What can hang from each mark
bilili: nofus pesa
fozub: nofus pesa
kanud: pesa
nofus: kanud rura
pesa: fozub kanud rura
rura: nofus pesa

Known rows, with every way that one mark hangs from another
(pesa fozub kanud): [ 4.372 -1.804 -1.090 -1.196 -0.639  0.469 -3.084  0.322  0.154  2.716
 -0.114 -2.260 -0.055  0.478  2.993 -1.916 -0.656  1.602 -0.524  0.316
 -1.977  1.577]
(pesa (fozub (nofus rura)) kanud): [ 4.704  1.573 -1.156 -0.319 -0.283  0.397 -1.061 -1.444  0.384  3.046
 -1.316 -2.801 -0.004  0.165  2.642 -1.249 -1.318 -0.440  1.364 -0.644
 -0.325  3.764]
(fozub nofus pesa): [-0.393  3.030  0.756 -1.330  0.075  0.393  3.519 -0.776  0.199 -0.279
 -0.978  0.255 -0.196 -0.211  1.207  2.018  1.864 -0.787 -0.086  1.509
  0.460  0.588]
(pesa fozub kanud (rura nofus)): [ 4.717 -2.891 -0.071  0.124 -3.305  2.453 -0.688  1.194 -2.350  3.716
 -1.421 -2.507 -1.767 -1.157  4.842 -3.465 -0.096  3.460 -0.296  0.712
  2.151  2.160]
(kanud (pesa fozub (rura nofus))): [ 1.090 -2.352  1.724  1.860 -2.429  0.702  1.384  1.835  0.934  2.088
 -1.517  1.789 -2.463 -0.275  1.800 -2.167  1.578  1.830 -0.693 -1.118
  1.794  0.547]
(nofus kanud): [-0.740  0.499 -2.752  0.028  2.492 -0.743  0.575  0.512 -1.524 -1.263
 -0.316 -1.840  1.117 -0.479 -0.310 -1.576  0.815 -0.507  0.903  2.146
 -0.117  1.221]
(kanud pesa): [ 0.206  0.524  0.098  1.644 -0.164 -0.295  1.136  1.472  3.018  0.895
 -1.293  2.371 -0.271  0.213 -0.273 -0.023  0.498 -1.975 -0.724 -0.531
 -0.926  0.207]
(bilili pesa): [ 1.987 -1.130  0.354  0.162 -0.312 -0.741  1.024  0.799 -0.899 -0.258
 -1.213 -0.504  0.974  0.151 -0.287 -1.279  0.746 -0.532 -1.102  3.775
 -1.446 -0.169]
(bilili (pesa fozub)): [ 2.792 -2.806  0.932 -0.352 -0.619 -1.057 -0.467  0.349 -1.194  0.538
 -0.281 -1.010  0.045  1.054  0.292 -2.532  1.462  1.611 -1.411  2.870
 -1.970 -0.517]
(nofus rura): [-0.231  1.729 -2.192  0.787 -1.033 -0.715  0.009 -1.115 -1.568  0.691
 -1.450  0.338 -1.379  0.489 -0.663  0.650 -0.736  0.242  1.517 -1.450
  1.510  2.832]
(fozub nofus (pesa rura)): [-0.266  3.527  0.977 -1.073 -1.460  1.196  4.894  0.031 -1.696  0.584
 -1.932  0.341 -0.947  0.281  1.929  1.862  2.144 -0.268 -0.200  1.790
  2.775  1.813]
(fozub (nofus rura)): [ 0.356  4.071  0.420  0.917  0.429 -0.004  2.480 -2.314  0.430  0.824
 -1.301 -0.607  0.025 -0.248 -0.715  0.989 -1.113 -2.414  2.341 -1.191
  1.799  2.814]
(fozub (nofus kanud (rura pesa))): [-0.379  4.331 -2.091  1.639  0.836  0.069  2.768 -2.180  0.005  1.111
 -1.975 -3.249 -0.193 -1.637 -0.086 -0.382 -0.160 -2.468  2.080  0.040
  1.134  3.220]
(pesa fozub (rura (nofus kanud))): [ 0.740 -3.059  0.203  0.068 -1.696  1.048  0.520  0.784 -3.729  1.356
 -0.437 -1.890 -2.084 -0.699  2.791 -3.967  1.614  4.291  0.806  0.581
  3.687  1.049]
(bilili (nofus kanud rura)): [-1.360  0.067 -4.279  1.691  1.754 -0.801  0.550  0.031 -1.890  0.820
 -2.573 -0.961 -1.179  1.113  0.953 -1.078 -0.006 -0.575  1.761  3.120
  4.152  3.275]
(fozub (pesa rura)): [-1.083  0.896 -1.089 -1.041 -2.581  0.432  2.414  1.189 -3.591  0.884
 -1.853  1.166 -2.169  1.216  1.840  1.257  2.499  2.252 -1.380  2.024
  1.996  1.116]
(fozub (nofus kanud rura) pesa): [-1.251  4.794 -3.215 -0.347  0.806 -0.808  3.775 -1.720 -2.522 -0.491
 -2.435 -0.696 -0.579 -0.151  0.395  1.373  1.966 -0.879  1.820  2.048
  1.761  3.607]
(bilili (nofus rura)): [-0.396 -0.525 -2.022  1.627 -0.043 -0.289  0.019 -0.351 -0.574  1.638
 -2.443  0.836 -2.119  1.393  0.760  0.255 -0.400 -0.334  1.084  1.341
  4.008  2.424]
(nofus kanud (rura pesa)): [-1.325  2.084 -4.860  2.028 -0.466 -0.851  0.318 -0.875 -2.347  1.364
 -2.230 -2.765 -1.453 -0.999 -0.076 -1.379  0.446  0.010  1.024  0.211
  0.519  3.137]
(fozub (nofus kanud) (pesa rura)): [-0.960  4.134 -1.473 -1.150  0.405  0.484  5.438  0.246 -2.915 -0.370
 -2.232 -1.134 -0.100 -0.253  1.828  0.616  2.623 -0.772  0.487  3.471
  3.047  2.786]
(fozub pesa): [-1.008  0.264 -1.099 -1.362 -0.931 -0.212  1.142  0.382 -1.420 -0.149
 -0.950  1.258 -1.118  0.535  1.178  1.512  2.370  1.808 -1.277  1.550
 -0.206  0.036]
(rura pesa): [-0.175 -0.339  0.048  1.400 -2.054  0.785 -0.056 -0.199  1.284  2.184
 -0.781 -1.891 -1.615 -1.324  1.125 -0.578  0.204  0.452 -1.659 -0.672
 -1.499 -0.786]

Rows
[ 1.906  4.656 -2.694 -0.593 -0.890  0.384  2.701 -1.322 -0.604  2.016
 -3.325 -0.674 -0.304 -0.114  2.196  2.094  0.296 -1.322  0.879  1.549
  0.315  4.342] : (fozub (nofus rura) (pesa kanud))
[-0.254  0.086 -1.987  1.010  0.717 -0.676  1.133  2.016 -0.803  0.546
 -1.357 -0.064 -0.496  0.425  0.610 -2.733  1.920 -0.161  0.178  1.344
  0.939  2.040] : (nofus (kanud (pesa fozub rura)))
[ 1.244  1.092  2.077  1.285 -1.182  0.531  2.363  1.421  2.037  2.044
 -1.594  1.202 -1.362  0.928  0.905 -0.850  1.075 -1.244 -0.123 -1.047
  1.531  1.654] : (kanud (pesa (fozub nofus) rura))
[ 1.688  1.873 -3.315  1.824 -2.833  0.562 -0.623 -0.961 -0.416  3.532
 -2.916 -2.204 -1.788 -0.859  1.491 -0.001 -1.250 -0.142  0.036 -1.073
 -0.650  3.337] : (nofus (rura (pesa kanud)))
[ 1.079  0.967  0.613 -0.444  0.057  0.490  2.106  0.056 -2.420  1.151
 -0.307 -2.544 -0.654  0.579  1.710 -2.100  1.272  0.662  1.102  0.779
  3.412  2.395] : (pesa (fozub (nofus kanud)) rura)
[ 5.680  0.056 -0.553 -0.030 -0.573 -0.178  0.251 -0.199 -0.661  2.333
 -2.121 -2.793  1.045  0.382  1.789 -2.369 -0.339 -0.735 -0.290  3.418
 -1.769  2.844] : (bilili (pesa (fozub (nofus rura)) kanud))
[ 0.952 -0.608  1.044  1.213 -1.711  0.114  0.860  2.087  0.645  2.301
 -1.399  1.808 -1.871  1.350  1.040 -1.156  1.115  0.512 -0.970 -0.854
  1.167  1.145] : (kanud (pesa fozub rura))
[-1.487 -0.044 -4.117  2.701  0.328 -0.257  0.426 -0.160 -1.259  2.014
 -3.025 -1.869 -2.198 -0.036  1.238 -1.347  0.433 -0.443  0.664  2.835
  3.447  2.860] : (bilili (nofus kanud (rura pesa)))
[ 0.326 -4.206 -0.203  1.741 -1.518  0.979 -0.575 -0.748 -0.524  2.108
 -0.244 -3.804 -2.533 -3.493  3.083 -4.430  2.188  3.802 -0.648 -0.157
 -0.368 -1.169] : (rura (nofus kanud) (pesa fozub))
[-0.618 -1.553 -1.820  1.909  1.320 -0.078  0.995  2.379 -0.220  1.469
 -2.247  0.325 -1.334  1.240  2.066 -2.369  1.695 -0.415  0.060  3.651
  3.600  1.697] : (bilili (nofus (kanud (pesa fozub rura))))
[ 1.653 -1.687 -0.294  1.004 -1.492  0.398  3.355  1.527 -3.651  0.083
 -2.282 -1.793  0.258 -1.354  0.991 -3.444  1.770  0.966 -0.594  5.273
  1.780  1.057] : (bilili (pesa (rura (nofus kanud))))
[ 1.691 -2.191  0.271  1.668 -1.117  0.437  2.676  2.419 -2.257  1.639
 -3.348 -0.034 -0.734  1.359  1.839 -1.892  1.029 -0.326 -1.517  6.913
  3.869  1.316] : (bilili nofus (pesa rura))
[ 1.543  0.966  1.168 -0.231 -0.125 -0.563 -0.074 -2.089 -0.146  1.288
 -0.037 -1.187 -1.251  0.893  0.354 -0.476  0.071  0.612  1.727 -2.022
  1.224  1.877] : (pesa (fozub (nofus rura)))
[ 2.937 -2.343 -0.253  2.202 -3.282  2.932  0.013 -0.273  1.622  3.528
 -2.092 -3.263 -1.712 -4.368  4.009 -2.581 -0.318  1.535 -1.383  0.410
 -1.566 -0.317] : (rura nofus (pesa kanud))
[ 2.262  0.470 -2.803  1.419 -2.963  0.293 -1.960 -1.389 -0.754  4.196
 -2.206 -2.596 -3.030 -0.199  2.193 -1.105 -0.916  1.489 -0.145 -1.634
 -0.708  2.935] : (nofus (rura (pesa fozub kanud)))
[ 0.061  4.089 -0.283  1.252  1.828  0.447  4.566  0.640  1.159  0.057
 -1.774 -0.894  1.291 -0.704  0.015 -0.989  0.895 -4.017  1.375  1.727
  1.789  2.494] : (fozub (nofus (kanud (pesa rura))))
[ 4.425 -0.053 -1.180  0.452 -1.986  0.929  1.645  2.293 -2.458  2.022
 -3.219 -1.745  1.041 -0.186  1.835 -2.079 -0.224 -0.866 -1.697  5.658
 -0.143  2.557] : (bilili (pesa kanud rura))
[ 1.654 -0.299 -1.716 -0.757 -3.518  2.048  2.223  1.259 -2.939  1.979
 -3.041 -0.165 -1.763 -1.159  4.436 -0.092  1.649  2.743 -1.201  3.122
  1.480  2.122] : (fozub (pesa kanud (rura nofus)))
[ 2.559 -4.664  0.739  0.648  0.201 -0.602 -0.394  1.149 -0.774  1.501
 -1.442 -0.585 -0.960  1.921  2.034 -2.845  1.629  1.041 -1.375  5.409
  1.237 -0.130] : (bilili nofus (pesa fozub))
[ 0.841 -1.802 -2.087  1.663  0.767 -0.046  3.131  2.767 -3.625  0.727
 -3.410 -1.847  0.327  0.852  1.616 -3.216  1.914 -0.830 -0.796  8.522
  3.837  2.044] : (bilili (nofus kanud) (pesa rura))
[ 1.540  1.227 -2.673 -1.305 -2.872  1.153  1.819  1.876 -3.140  2.113
 -2.695  0.130 -1.255  0.595  3.507  0.904  1.412  1.458 -1.475  3.215
  0.820  2.671] : (fozub (pesa kanud rura))
[-0.610  0.631 -4.465  1.489 -0.718 -1.097 -0.988 -1.541 -2.728  2.068
 -1.422 -3.553 -2.395 -0.368  0.602 -1.996  0.775  1.485  0.893 -0.555
  0.088  2.906] : (nofus kanud (rura (pesa fozub)))
[-0.486  1.493 -4.134  1.576  0.768 -1.910 -0.192  0.160 -1.174  0.929
 -1.958  0.122 -1.368  0.955 -0.633 -1.908  1.036 -0.116  1.565 -0.374
  0.493  3.928] : (nofus (kanud (pesa fozub)) rura)
[ 3.874 -4.154  0.340  1.398 -3.456  2.250 -1.710 -0.488  1.089  4.239
 -0.937 -3.742 -2.343 -3.626  4.974 -3.703  0.199  3.643 -1.628 -0.544
 -1.860 -0.422] : (rura nofus (pesa fozub kanud))
[ 5.273 -2.400 -0.896 -0.585 -0.798 -0.330 -1.501  1.188 -0.791  2.160
 -1.105 -2.332  1.147  0.506  2.015 -3.083  0.434  1.101 -1.522  4.034
 -3.064  1.004] : (bilili (pesa fozub kanud))
[ 1.042  1.331  1.055  1.492 -0.177 -0.647  0.830 -0.280  2.918  1.795
 -1.212  1.479 -1.092  0.859 -0.233 -0.516  0.614 -1.316  0.567 -2.010
 -0.111  1.641] : (kanud (pesa (fozub (nofus rura))))
[ 0.116 -0.264  1.184  2.384 -2.343  1.116  2.984  2.162  1.260  1.673
 -2.191  2.311 -1.628 -1.036  1.040 -1.134  0.850 -0.429 -0.203 -0.132
  2.230  0.787] : (kanud (pesa (rura nofus)))
[-1.276 -0.515 -1.784 -0.583 -2.344  0.827  3.241  1.066 -4.261  0.188
 -2.328  0.119 -2.139 -0.996  2.461 -0.661  3.028  3.269 -0.585  3.012
  2.867  1.104] : (fozub (pesa (rura (nofus kanud))))
[-0.345  4.931 -1.816  1.987  2.055 -0.669  3.428 -1.006  1.068  0.205
 -2.160 -0.628  0.636 -0.626 -1.082 -0.090 -0.021 -4.113  2.597  0.109
  1.298  3.948] : (fozub (nofus (kanud pesa) rura))
[ 0.421 -3.013 -0.458  1.593  0.508  0.307  0.709  0.645  0.463  0.168
 -0.652 -0.482 -0.806 -2.316  1.388 -3.816  1.608  1.629  0.722  0.444
  0.494 -0.006] : (rura (nofus (kanud (pesa fozub))))
[ 3.077 -0.524  2.282 -0.003 -1.469  0.098  2.327  0.663 -2.089  1.290
 -1.222 -1.670 -0.053  0.761  0.945 -2.237  1.380  0.285 -0.724  3.225
  1.164  1.120] : (bilili (pesa (fozub nofus) rura))
